In the rows, zero is written as 128.
Known rows, with every step that occurs
W > D > J: [175  70 109 107 137 105 132 173 130 126 149 113 113 139 133 126 141 184
 107  92 172 103 122 145  92 145 100 127  95 138 156  82]
J > U > X > B > E: [175  97  75 120 131 123 132 124 113 102 136 121 196 111 143 142 154 151
 152 125  64 170 116 167 111 129  95 157 133 113 151 127]
E > B > X > P > T > H: [173 125 120 186  54 119 113 120  63 103 136 101 175 112 135  78 138 148
 110 114 150 103 141 141 101 130 136 196 155 137 149 189]
X > P: [117 137 111 166 140 105  98 132  77 113 127 140 128 135 166 103  95 157
  93  96 139 117 104 188  83 140 106 152 156 137 139 101]
S > V > P > X > U > J > W > D: [155 131  79 140 128 105 136  82  54 153  99 104 120 149 159  93 115 127
 138 109  70 168 145 163 170  88 134  79 125  93 101 186]
J > W: [122 119 100  98 124  82 122 124 103 123 103 109 141 211 215 157 156 129
 161  89 148 132  97 161 104 122  86 131 101 154 145  94]
D > W > J > U: [142 121 148  73 178 100 165 113 186 143 130 134 190 137 158 183 160 117
 119 114 132 116 111 165 111 137 107 136 120 168 146  88]
B > X > U > J > D > W: [146 131 101 111 124 175 120 110  88 112 172 133 151 171 151 182 204 123
  92  90  97 173 153 134 108 117 117 103 133 143 105 162]
V > P > X > U > J: [157 135  93 131 138  95  92  87  25 127 136 153 120 130 149 100 118 136
  97 154  64 175 140 134 133  94 121 119 102 121  95 182]
E > B > X > P: [163 133  96 160  58 113  95 126  60  99 143  98 150 137 156  99 142 138
 113 102 123  79 134 157 115 144 127 149 166 133 148 166]
B > X > P > V: [138  87 100 161  99 141 112 113  92  99 141 114 138 145 168 124 148 114
  85  86 131 122 146 146 124 134  94 137 144 150 131 145]
E > B > X > U: [171 134  99 137  39 143 101 114  62 111 158 122 143 172 137 121 153 149
 113  84 109 122 116 119 133 139 125 141 154 146 142 187]
S > V > P > X > U: [148 124 107 140 111 124 116  62  52 129 110 148 115 146 141  72  80 134
 100  77  53 168 110 149 159  78 127  85 135 100 123 183]
D > J > U > X > B > E: [203  54 118 110 151 116 124 148 140  91 167 150 167  77 151 124 167 160
 134 120  90 163 128 180  88 110  79 132 100 164 165 107]
E > B > X > U > J > W: [164 146  90 139  59 127 110 120  54 125 154 104 151 175 166 137 184 132
 146 114 113 136 136 135 145 135 127 133 147 152 123 196]
D > W > J > U > X > B > E: [171 115 118  96 158  86 165 112 188 134 119 131 216 103 156 193 155 120
 135 139 123 126 155 189 101 155 106 151 143 154 164  97]
E > B > X: [160 120  99 128  48 119 104 120  68  99 148  94 153 165 144 120 159 141
 120  93 119  91 122 125 135 138 125 141 144 127 161 167]
W > D > J > U: [190  61 113  91 153 121 139 180 145 128 159 103 127 127 131 126 167 171
 129  99 141 114 111 147 102 131  96 125  88 143 134  93]
E > B > X > P > V > S: [171 116  90 187  58  98 105 112  67 101 122  95 144 124 165 102 125 131
 111 123 122  84 150 162 133 120 123 166 163 134 144 180]
D > W > J > U > X > P > T: [151 121 148 119 194  82 174 116 180 135 108 139 216  90 145 145 140 125
 106 137 136 136 141 181  75 130 103 165 139 155 143 105]
B > E: [143  97  98 107  77 104  94 135  93 122 137 106 132 159 156 152 153 117
 119  77 146 153 127 145 140 128  99 124 149 140 151  97]
W > D > J > U > X > P > T > H: [205  58 113 145 171 117 157 163 145 119 136 124 167  64 111  87 154 191
 115 124 161 146 137 163  61 128 100 181  96 135 135 117]
P > X > B > E: [166 110  85 133  85 114 101 123  63 114 121 107 157 129 179 135  99 144
 128 127  73 117 152 159 107 167 109 172 143 145 143 141]
B > X: [130  87  99  96  92 144 111 119  91 110 152 114 149 174 153 153 170 132
 105  71 121 127 119 122 125 134 108 114 127 142 141 113]
W > D: [145 106  81 112 117 109 135 153 104 137 122  89 125 177 126 141 130 175
 115  91 164 102 112 132 113 162 111 144 121  98 145  93]
H > T: [ 97  92 133 101 156 118 134 162 116 106 130 113 165 164 131 136  91 173
 112 100 106 153 113 136  92 117  85 149 172 142 167 118]
W > J > U > X > P > T > H: [146 111 127 126 178 101 168 115 130 144 109 144 200  57 121 106 121 165
 127 144 134 181  93 157 101 160 110 196 126 117 152 129]
D > W > J > U > X > P: [144 127 125 101 197  88 162 103 185 133 112 150 204 102 159 165 151 127
 109 128 128 121 132 198  86 150 103 147 141 153 147  93]
J > U > X: [143  98  89  91 165 131 137 106 116 102 134 140 184 136 131 134 173 153
 128 103  70 177  82 149 113 113  86 142 113 109 143 121]
B > X > U: [144 105 100 105  81 172 107 111  84 120 165 150 138 184 144 154 162 143
  95  61 108 168 113 116 124 138 111 113 141 165 114 140]
S > V: [107 116 122 134 117 138 138  89  90 127 121 128 127 176 139 109 100 151
 103  43  99 149  73 155 155 104 122 100 151  98 166 128]
V > P > X: [156 111  96 114 126  72  89  90  45 108 112 130 127 136 161  93 107 127
 103 134  80 129 132 137 120  92 110 124  90 112 124 148]

Rows
[161 106  86 121 157 128 142 117 109 100 136 135 198 121 140 135 141 172
 143 128  56 160  94 165  97 132  98 167 119 107 155 129] -> J > U > X > B
[137 152  90 122 150 161 102 104  33 118 142 142 124 153 154 130 141 156
  92 115  48 190 120 134 107 137 110 143 124 126  98 189] -> P > X > U > J > D
[120 132  75 121 160  87 142 153  83 155 130  74 143 179 181 170 183 142
 161 145 154 144 136 160 135 142 114 129 107 114 119 114] -> U > J > W > D
[168 127 117 178  56 107 105 140  56 101 139  85 161 127 144  83 128 135
 113 110 131  94 143 140 106 126 128 166 164 135 143 179] -> E > B > X > P > T
[175 132  69 122 134  78 106 106  42 142 111 116 122 145 170 115 135 127
 135 157  91 158 162 146 130 108 118 118  91 123  83 174] -> V > P > X > U > J > W > D
[181 140  72 136  55 124 121 137  64 135 148  82 147 174 156 140 187 141
 150 117 130 121 151 133 145 151 132 136 145 137 118 190] -> E > B > X > U > J > W > D
[116 157 114 126 189 120 129 122  86 102 149 101 149 158 160 173 184 135
 100 132 110 151 140 162  94 102 116 125 108  90 145 137] -> U > J > D > W
[138 135 104 150 133 123 121  64  37 137 126 140 120 133 139  81  96 133
 102 105  44 184 121 153 174  76 139  83 136  94 112 194] -> S > V > P > X > U > J
[134 171 114 137 164 154 121 113  75 115 163 152 131 171 143 164 163 155
  88 109  98 197 121 147  94 112 116 127 130 128 114 163] -> X > U > J > D > W
[121 124  73 160 161  96 114 101  83  94 107 166 164 115 145 108 111 179
  83 105 121 149 120 190  71 148  93 156 157 101 166 105] -> U > X > P
[167 114  97 152  88  98 115  81  55 123 104 106 131 119 159  82  75 120
 127 101  58 141 148 171 163  88 132  96 144  91 147 168] -> S > V > P > X > B > E
[192  69  90 119 173 111 139 172 143 119 143 122 142  90 129 109 156 181
 117 111 137 118 132 179  79 141  92 135 107 131 137  94] -> W > D > J > U > X > P
[143 116 129  75 188  93 170  98 191 135 118 148 209 124 148 183 165 127
 113 121 123 130 122 173 100 141  99 140 124 149 158  93] -> D > W > J > U > X
[193  59  93  93 164 115 145 165 149 118 148 118 145 112 121 126 172 182
 123 102 131 131 121 154  92 137  90 129  90 125 148  95] -> W > D > J > U > X
[146 110  74  96 118  78 138 151 116 142  91  74 137 210 196 161 161 141
 172  94 176 106 120 160 105 147  94 137 101 131 137  87] -> J > W > D
[123 141 117  92 144 101 130 134  98 121 113 106 124 137 153 145 113 156
 123  99 133 135  85 144 100 163 105 133 111  78 183 111] -> W > J > D
[156 119 150 126 196  92 182  96 186 135 105 153 229  75 138 143 148 137
 105 141 154 147 138 181  69 134 111 194 129 159 146 115] -> D > W > J > U > X > P > T > H
[127 140  94 123 146 152 106 100  41 139 148 159 134 153 152 129 132 159
  90 122  58 187 116 132 126 150 114 149 134 153  91 174] -> P > X > U > J
[133  99 160 160 122 120 148 115  86 119 123 131 178 134 114  92 116 174
  98 110 173 181  96 104  84 101 118 221 101 134 153 143] -> P > T > H
[164 121  99 181  52 116 106 114  69  93 140  94 143 139 155  98 142 128
 103 105 126  88 144 144 135 136 114 161 157 134 151 193] -> E > B > X > P > V
[132 104  97 137 103 137  98 130  82 107 146 120 146 141 168 129 146 128
  97  80 128 112 135 162 103 143 109 125 155 149 125 113] -> B > X > P
[131  83 107 162 124  92 131  92 100 113 105 130 123 160 163 137 104 144
  91 123 126 148 112 142 146  88  93 171 114 130 152 135] -> P > V > S
[172  60 153  86 166 130 120 153 140 102 182 148 135 116 154 118 171 153
 120  95 103 149  79 154  98  91  83 116  77 183 142 100] -> D > J > U
[163 116  96 157  71 102 110 147  82 113 140 103 150 140 168 151  98 152
 142 121 122 123 140 169 109 156 114 165 155 134 171 110] -> X > B > E
[143 102  95 128 180  82 158 106 138 143  97 141 172  69 148 127 110 146
 128 152 105 160 103 181 134 148  96 167 135 114 147 121] -> W > J > U > X > P > V > S
[126 129 145  90 163  83 157 106 172 143 120 144 173 152 161 183 134 132
  96 109 162 101 124 164  99 152 111 138 130 162 166  81] -> D > W > J
[162 144  96 146  59 144 107 116  47 118 173 116 147 159 134 126 169 148
 113 112 102 137 130 124 148 139 138 137 155 139 129 199] -> E > B > X > U > J
